Each row was made from one small tree. The marks that hang from a mark follow it in brackets, in alphabetical order. Every link used is in the known rows. Write each row's tree.
Known rows:
denev[vipe[pazu]]: [  9 -12 -19  -1 -37 -11 -17  16   1  15 -12  -8 -12  14  -9  -2  -1  -8
 -17   1 -13 -16  18 -24  -4   1  15 -11  -3 -11  22 -18   0 -11  -5   1
 -19 -10   2  -2   1  -5 -10   6 -31 -12 -16  13  -2  -9   6   9  -9  19
 -16   1]
sazu[sona[denev pazu tamed[sono]]]: [  7  17  17  -1  -2  30  18   7   3 -13  -3   4  10  -3  -1  17  24   6
   6   4  22 -14  -3  10   2 -19   8  20  -5   2   6   7 -16   5   5  10
  -3 -12   2   0 -27  -4 -15 -23   6  -6 -25  22  23   5 -18  -3 -15  12
   1 -19]
sono[denev tamed[vipe[pazu]]]: [ 20  -8   1 -10 -16 -25   9  15   5   3   2 -19  10   1  18  -6 -12 -18
  -4   8   7   9 -17 -30  -6   1  14   0   3 -10   4  11   7 -22  -4   9
  24  -6  -7  10  -3  -7  -8   9 -12 -24  -5  11   9 -11   7  26   1 -13
 -14  14]
tamed[sona sono[pazu] vipe]: [ 20 -14  -9  -4 -11  -5   0   5   7 -14 -13  15  -9   2  -8  -5  11 -19
  -9  17 -14 -16  18  -6  11   4  23  -9  -8  18  16   3 -20   5  15  31
  -2   1 -10  -2  20   0  18   0 -17 -14  -3   5 -11   5  14  10  -7  12
   6 -12]
vipe[denev pazu tamed[sona]]: [ 15  -8  -4  -4 -30  15 -10  -2  -5   9  -2   1  16   4  26   2  -2   0
  15  29  -3   1   5 -22  23   0  17 -34   8  -3  20  12  -8   1 -10  18
   9 -24 -12  12   6 -11  -4 -19 -34 -29 -15  21  -7  -8  17  14   8   2
  12   7]
vipe[pazu tamed[sona sono]]: [ 10  -1  -5  -6 -34   7  -9  -2   4   0 -15  14  -3  15   7 -18   7  -2
  11  25  -2  -2  20 -15  28   7  17 -34  10   1  13   6 -14  10  -1  30
   3 -12  -3  -5  23 -13   5 -16 -29 -18 -17  18  -7  -9   9  15  -6  17
   9   6]
denev[sona vipe[pazu tamed]]: [ 17  -5  -5  -2 -36  10 -34   8  -3  14  -6 -12 -16  17  -2  -7   4   1
 -10  -3 -12  -3  23 -45  20  -2   3 -19  -3 -10  20   1  -5 -17  -7  -1
   0 -17 -11   9   3 -17  -1  -2 -29 -14 -13  16  10 -16  15  11   6  31
  -8  16]
sona[denev[vipe] tamed[sono]]: [  2  -1   7  11 -24  14   3  18   5  -5 -22   8  -5   4 -12   4   8 -26
   0  -1  11 -34  21 -12   4 -18   5  20 -21 -17   5 -13 -12  -2   2   0
 -25  -3  -8 -20  -7  -8  -8 -18  -3  -1 -21   4  11  -7   2  -1 -18  18
 -21 -13]
tamed[sono[pazu]]: [ 11 -13 -17 -10 -30 -10  -1  21  16  -5  -7   5   2   6  -6  -9   3 -19
  -7   7 -13 -32  13  -3  -6  -2  17  -6  -6   6  10   1  -7   2  11   0
 -26   0   7   5   7  -3   9   0 -16   7 -21   7  -1  -7  19   7 -18  18
 -10   1]
sona[denev]: [  7 -14  -6  -5 -23 -13  10  22  22   0   3  14  11   9   9  14  -5 -17
   1   2   4 -39   5  -5 -18  -8  11   1   5 -18   3  -7  -9 -14   1 -22
 -16 -20  13   8  -6   0  -2  -7 -23  -6 -19  16  -3 -13  13  -3 -11  -2
 -30  -7]
tamed[vipe]: [ 11 -18 -11  -6 -19 -18   8   9   4   1   1  12   1  19  11  10  -4 -16
 -11   5  -7 -13  -1  -8 -13  -5  21   3   5   9  13  -6  -3  -8   3  -3
  -4  -6   7   8  -1   4  11  11 -28 -15  -8   4 -20  -4  11  10  -4  -1
 -17 -12]
denev[sona[pazu] sono[tamed[vipe]]]: [ 22 -10  18 -22   2 -18   1  15   7 -17  11 -25 -16   1  20   1  -8  -1
 -12 -19  12  11 -10 -28   0 -12  10  26 -14  25  -2  25   9 -21   6 -13
  22  -3 -13  22 -16  -9   6   4  21 -26   6   9  19  12  -4  12  19  14
  -2  16]
denev[vipe]: [  5 -22 -15   1 -26 -11 -18  12   6  10  -6  -5 -13  18  -5   7  -2 -15
 -20   2 -12 -29  11 -15 -10 -12  21   5 -10  -1  18 -18   0 -12  -2 -12
 -21  -4   3  -1   0   2  -1  12 -20   3  -9  10  -9  -4  10   4  -8  18
 -25  -3]
sono[denev pazu tamed]: [ 20 -22  -8 -13 -16 -18   0  26  16  -5   9 -22  10  -8  14  -5  -9 -23
  -8   7  -5 -18 -17 -19 -17  -4  12   0 -16 -12   1  12   8 -32   4  -4
   2   5  -4  10  -9  -3  -6   8  -3   0 -12  19  25 -15  25  21  -4   1
 -21  27]
sazu[sona[pazu]]: [  8   0  -1 -13  -6   6   0   2   5  -2   9  -5   2  10   5  23  13  14
 -12   9   0 -10 -15   3 -14  -7  23   5   7  17  16   4  -7  -3  -1  -3
  -2 -13  12  17 -20   6 -12   1  -9  -3 -16  30   5   7  -8   2  -4   8
  -2 -10]
sona[denev[vipe] pazu tamed]: [  3   3  22   4 -18  19  13  26  -3  -7 -16   5 -12  -2  11  17   6 -18
 -11  -5  13 -20  12  -7  -3 -23  -5  21 -19 -14   0 -23  -7 -26   0   2
 -18  -2 -13 -11 -29 -12 -28 -16   0 -12 -24  19  19  -8  -9  -2 -14  13
 -10 -16]
vipe[pazu]: [ 11  -8 -18 -12 -36 -20   3  16   6  10  -2  -2   3  10   7  -3  -5  -7
  -5   3  -4 -12   4 -13  -9   5  18 -17  11  -5  13  -5  -3  -8   1  -2
 -12 -14  13   6  -3  -3  -6   2 -36 -19 -22  18  -3 -15   4   8 -10   7
 -10   2]
tamed[sona[denev] sono vipe]: [ 15  -6   2   5  -7  -7   9   6  15 -12 -15  24   2   8  -3   4   6 -20
   5  18   7 -22  18  -3  11  -1  21   0   3   1   9   3 -24  10  11  19
   3 -14  -5  -1  19   1  15 -11 -14 -20   0   2 -18   3   4  -3  -6  -1
  -9 -21]
sazu[sona[denev[sono vipe] pazu]]: [ 15   0   8  -4  -4  15  -7   7  10  -3   2  -9 -12   3  -8  17   9  19
 -21  -2   7 -20   5 -13  -8 -18  10  25 -10   5  14  -2  -7  -7  -9 -10
  -3 -22  -1  17 -22  -5 -20  -5  15  -4  -2  22   5   9  -7  -3   0  22
 -11  -9]
sazu[sona]: [  9 -13 -21  -6  -8  -1  -9  -2  10   5  16  -3  10  17  -3  21  14  11
  -8   9  -3 -19 -11  -1 -15  -3  31   4   5  10  18   5 -10   2  -2 -11
  -6 -17  17  14 -10   9   4   5 -20   0 -13  24  -2   3   3   2  -2  12
 -15  -7]
sono[denev pazu tamed[sona vipe]]: [ 26 -20  -2  -7   1 -15   1  14   6 -15   1 -13   1 -10  15  -1   1 -22
 -10  19  -4  -6 -11 -22   0   1  15  -1 -19   0   5  11  -4 -29   6  23
  21   6 -20   5   2   2   2   7  -2 -18   3  17  17  -4  19  22   3  -4
  -4  15]
denev[sona]: [ 11 -22 -11 -14 -16 -15 -15  13  11   4  13  -9   2  14   9  10   2 -14
  -7  -8   4 -20  -3 -16  -8  -8  25   3   1   7   6  11  -6 -10  12 -26
  -3 -12  10  17  -6   1  13   6 -22  -9 -11  15   1  -4   9  -4   7  16
 -25   7]
sazu[sona[tamed[sono]]]: [  4   3 -11  -2  -6  17   0  -5   1   0   3  -5  10   9  -7  14  24   5
  -1   6  11 -13  -6   5   0 -11  26  15  -4  13  14  10 -12  15   4   7
  -4  -5   8  -7 -15   5   5  -7  -8  -2 -19  17  12   6  -7   1  -7  19
  -9 -13]
denev[sono vipe]: [ 11 -26 -12  -7 -24 -17 -21  11   8   4   0 -10 -20  14  -3  -5  -8 -10
 -25  -7  -2 -24  16 -17  -8 -16  24  19 -18  10  13 -10   8  -6  -4 -22
 -10  -4   1   7  -4  -2   0  14   4  -5   4   4 -19   4   8   5   5  26
 -29   6]

Which tree is each row?
[ 19 -12 -13  -7 -15 -17   9  24   8 -14   5  -7   1  -2   4   2  -3 -16
  -9   3 -25 -14   0 -20 -13   6   4  -5 -12   3  15   1   3 -28   3   8
 -11   1 -10  -1  -1   2   9   5 -19 -16 -11  11  25  -8  24  24 -12   5
  -4  11]	sono[pazu tamed[vipe]]
[  9 -18  -1   1 -26   9 -39   6  -1   9   1  -7 -17  21   5   2   3  -8
 -13  -3 -10 -14  15 -36  13 -14   8  -7 -11   0  15   2  -3 -16  -4 -13
  -4 -10  -6   9   4 -11   9   1 -19   1  -7  12   3 -10  19   5  10  30
 -19  11]	denev[sona vipe[tamed]]
[ 14 -10  20 -14  -7  12 -16  15 -10  -6  -3 -25 -32  -1  11   0   4  -4
 -22 -25  19  -1   6 -23  13 -29   8  40 -32  18  -2  -1   5 -17   4 -15
   5   3 -18   6 -29 -16 -11   1  23 -19   0  11  14   8 -11  -3  20  37
  -8   4]	denev[sona[pazu tamed] sono vipe]
[ 15  -3  -1  -5 -32  15  -8  -3   2   7 -12   3  14   3  15 -10   2  -6
  20  30   2  -1   9 -17  32  -2  20 -30   7   2  21  22 -11  20  -6  28
   5 -24 -12   7  17 -15   2 -23 -25 -21 -13  14 -11  -3  15  14   5   6
  16   9]	vipe[denev pazu tamed[sona sono]]
[  5  -8  19 -14  -6   8   3  18  -5  -6   6 -10  -4  -1  24  15   8 -12
  -5 -11  19  -1  -7  -7   3 -17   8  18 -12   9  -6   7  -4 -18  15  -9
   3   1  -3   7 -31  -9  -7  -4  -3 -19 -18  22  24  -3 -10  -1   7  15
  -4  -3]	denev[sona[pazu tamed]]
[ 14 -15  -5  -1 -11 -18  10  13   6  -3   9 -13  15   3  16  17 -11 -17
   3   9  -7  -6 -18 -19  -8  -8  18   9  -7   7  15  17   5 -12  -4  -2
   2 -13  -8   9  -3   2   8  -1 -15 -18  -4   5   5   3  14  16   2 -10
  -9   7]	sono[tamed[vipe[denev]]]
[ 26 -23 -14 -27 -16 -12 -16  20  13  -5  16 -19 -11  -2   6 -10  -4  -5
 -18 -19  -4 -19  11 -24  -4  -8  15  10 -15  15   4  18   0 -14   8 -28
   0  -5  -1  26 -11  -6  15   9   2 -13  -1   7   5   1  20   2  15  31
 -15  20]	denev[sona sono[pazu]]
[ 22 -10 -10 -17 -25 -17   4  15   8   7  10 -30  12  -7  16  -6 -17  -1
   5  -1   7   2  -6 -29   0  -5  16   2  -8   0  12  24  12  -3 -10  -8
   2 -20  -6  20 -10  -9  -9  -8  -6 -29  -4  10   7   1  10  14  11   3
  -5  25]	vipe[denev[sono[tamed]] pazu]
[  5 -17  11   1 -22  12 -22   0  -5  -1 -12   8 -23  16  13   6   8  -4
 -13  21 -10 -12  14 -16  15 -10  12 -11 -12   5  15 -15  -6 -14  -4  17
  -3  -2 -13  -7   2 -10 -11  -3 -13  -6  -7  24  -7  -3   7  11   1  17
   3  -3]	denev[vipe[tamed[sona[pazu]]]]
[ 17   1   9 -13   3   5   8  11  18 -15  14 -11   1  -2   7  15   8  21
  -4  -1  12 -13  -9  -7 -12 -12  10  21  -8   6   5  13  -2 -12  -5 -11
   6 -22   1  16 -28  -2 -15 -11  18 -11  -5  28  23   6  -7   1   0  10
  -6   6]	sazu[sona[denev[sono[tamed]] pazu]]
[ 16  15   8   5 -22   9  31  18   0  -7 -19  15   6   1   2  -4   6 -19
  13  -3  15 -11  16  -9  12  -7  -2   7   1 -17   4  -1 -18  -1   5  21
  -5 -12  -8 -11  -8 -13  -4 -23 -18 -31 -26   0   8 -11  -2   7 -18   3
  -6 -18]	sona[denev tamed[sono vipe[pazu]]]
[ 17 -17  12 -27  -9 -11  -5  15  10  -6  11 -17 -14   6  20  -1  -6  -2
 -17 -20  17  -3  -2 -15  -3 -18  18  24  -7  24  -6  17   4 -10   7 -25
  12  -6   4  27 -18  -9  -1   8  15 -18   1  15  -1  10  -2  -3  21  21
 -12  10]	denev[sona[pazu] sono]
[ 19   3   7 -14  -2   9   9   8  17  -9  10  -2   1   3   6  17   9  21
  -9  -2  15 -16  -5   1 -12 -16  14  20   1   8   6   6  -7  -5  -5 -14
   4 -23   7  24 -27  -2 -15 -10  12 -10  -7  25   1   6  -8  -4   1  11
  -6  -6]	sazu[sona[denev[sono] pazu]]
[  9  -7  12  -3 -11   2  17   8  -3  -2 -10   2  10   4  15  -3   1 -28
   0   6  25  -2  -8   0   6 -24  21  25  -7   7  -5   9  -6   1  10  13
  14   8  -4  -2  -8  -5   2   0   3 -11 -14   0 -10  -2   1  11  -2   1
 -17 -12]	sona[tamed[sono[denev] vipe]]
[ 22  -5  25 -13  -5  -7   5  11   9  -1  -8  -7   1   4  12  -4   0 -22
  -8   0  22   6 -10 -15   3 -20  20  21   0  18  -3  24  -5   0  12   4
  28  -4  -3  29  -1 -10   2   6  13  -9  -3   1 -15   4   1   5  10   1
  -8  -6]	tamed[sono[denev[sona[pazu]]] vipe]
[ 17  -8 -13  -8  -5   3  -1   6  18  -4  16  -1   7   8  -2  14   7  16
  -5  -3  12 -29  -3  -5 -13 -13  20  14   0   1  11   9 -11   4  -7 -22
  -2 -25  12  19 -16   5   2  -4   0  -8  -5  16  -5   5   5  -3   3  15
 -25  -2]	sazu[sona[denev[sono]]]
[  4   4   5  -7  -1  24   8   3  -7  -4   7  -7   3   3  12  27  22  12
  -7   6  15  -1 -17   8  -4 -12  19  17  -6  19   8   0  -7  -6   0   7
   2  -3   5   3 -35   2 -15  -7  -3 -12 -22  30  20   5 -17   3  -4  13
   5 -15]	sazu[sona[pazu tamed]]
[ 14  16  -8   2 -10  18   9  -5  -9   0  -6  -5   5   6 -11   6  23  10
   1   3   8   6   2  -4  13  -2  16   6   4  13  22   9 -15  15   0  27
   5  -9  -2  -1 -13   0   3  -8 -17 -22 -20   7  10   3 -12  11  -6  14
   7 -17]	sazu[sona[tamed[sono vipe[pazu]]]]
[ 11 -20  -5   1   0 -24   1   4   7 -13   5  -2  -3   9  12  12   3 -15
  -2  14  -9  -7  -6 -16   0   6  25  -3  -7  11  13   5  -4 -13   5  16
   9  -3  -8 -11   7   6  15   3 -18 -26   2  15   9   4   3  15   3  -4
  -6   2]	sono[tamed[sona vipe]]
[  6 -15  -3   2 -14   8 -23  14  -8   6  -2 -18 -15  10  -1  10  12 -18
 -17 -14   4 -15   7 -24   7 -17  13  19 -24   1   9  -3  -6 -16   8 -12
  -5   1 -11  -5 -16  -6   2   3 -12 -12 -10  13  18  -4   0  -3   9  30
 -21   0]	denev[sona[tamed] vipe]
[ 16  -4  -5  -4   5  19   6  -5 -11   0  13 -16  13   0   8  22  10  13
  -2   1  14   3 -15  -3   6 -20  23  30 -11  25  17  17  -4  10  -5  -1
  17 -16  -9  15 -28   5   3  -3   2 -24   0   7  -4  15  -2   6  17  10
  -3 -12]	sazu[sona[tamed[vipe[denev[sono]]]]]
[ 17  17  -4   6  -4  23  17   6  -5  -2   1   4  10   2  -3  19  20  14
   4  -1  10  -3   0 -10   4  -2   6   3   5 -11  17   0 -18  -6  -5  14
   7 -21  -5  -1 -24  -3  -7 -15 -25 -33 -22  16  17  -7  -8   6  -7   6
  -2 -20]	sazu[sona[denev tamed[vipe[pazu]]]]
[ 27  -9  -4 -10 -13 -14  16  28  18 -18   8  -3  -4  -7   6  -2  -9 -10
  -4  -9  -6 -25  11 -22  -9  -5  -3  10 -16  -7   4   4   0 -25  -3  -9
  -6 -10  -9   8  -9  -5   4  -5   4 -22  -4   6  14  -6  22  14  -4   7
 -17  13]	sona[denev[sono[pazu tamed[vipe]]]]
[ 12 -14   2  -1 -28   4 -12  13  13   0  -4   9 -12  16   6  -3  -8  -4
  -6   0   2 -32  22 -22   6 -20   2   6 -13 -14   8  -9   0 -14 -14 -19
 -10 -16  -3   5  -2 -12  -4  -7   1  -2  -5   8 -13  -8  24   7   0  22
 -28   7]	sona[denev[sono vipe[tamed]]]
[ 27  -8   1 -12 -13  -5  -5  14  10  -3  -5  -9   3  -3  -1 -12   2 -26
  -9   0   5  -8   1 -21   3 -14  16   9  -7   8   3  24  -7  -4  13   6
  16  -1  -7  28   8  -9  13   8   1  -5  -4  -2  -6  -3  21  10   3  12
 -14   4]	tamed[sono[denev[sona] pazu] vipe]
[  8   6  -7   3   0  18   8  -6  -5  -4   0   0   8   9 -10  13  23   3
  -2   6   8  -3  -6   3   5 -10  23  18  -3  19  16  10 -14  17   4  16
   3  -5   0  -6 -10   6   9  -3  -9 -10 -14   7   5   9  -7   7  -4  15
  -3 -20]	sazu[sona[tamed[sono vipe]]]
[ 21  -2  -1 -11 -27 -17  10  11   8   9 -16  -1   8   6   1 -18  -6 -22
  -2   7  13   3   0 -17   4  -5  20   1  12  -1   5  11  -5   6   3  17
  16  -6   0  16   9 -11   0   6 -10 -14 -13   0 -19  -8   5  17  -4  -2
 -11  -6]	tamed[sono[denev] vipe[pazu]]
[ 13 -12  18 -18 -14  -7  -6  14  17  -1  -3 -12   5   3  14  -6  -2 -21
  -4   2  26  -9 -10 -14   0 -24  24  18  -2  11  -7  25  -3   2  12 -11
  18  -2   5  27  -1 -10  -3   3  11   3  -8  11  -5   3   1  -2   7  11
 -19   6]	tamed[sono[denev[sona[pazu]]]]
[  8  10  14  -2   0  30  17  10   0 -11   3   2   8  -3   9  30  20  11
   0   1  18 -14  -9   8  -6 -15   8  18  -4  -1   4  -1 -17 -10  -1   3
  -1 -15   2   4 -38  -1 -21 -18  -3 -14 -25  31  26  -2 -15  -3 -10  10
  -3 -18]	sazu[sona[denev pazu tamed]]
[  4   8  27  -5 -16  17  29  22   8 -15 -17  16   5  -2  13   7   6 -20
   8   1  26 -20   6   7   1 -23   3  18  -8  -7 -10  -1 -11  -6   9   5
 -13  -2  -1  -8 -21 -13 -18 -27   6 -12 -29  15  15  -5 -10  -2 -20   8
  -5 -18]	sona[denev pazu tamed[sono]]
[ 15 -16  14  -6  -1  -1   8   1  -5  -7  -5   3   3  -2  25  25  -1 -15
  -5  22   5   4 -12  -2   6 -13  27   3  -4  23  15   7 -10  -4   3  22
  16 -15 -14  17  -4   0  -4  -4 -13 -30   4  13 -19  13  -3   6  13 -11
  15 -18]	tamed[sona[pazu] vipe[denev]]
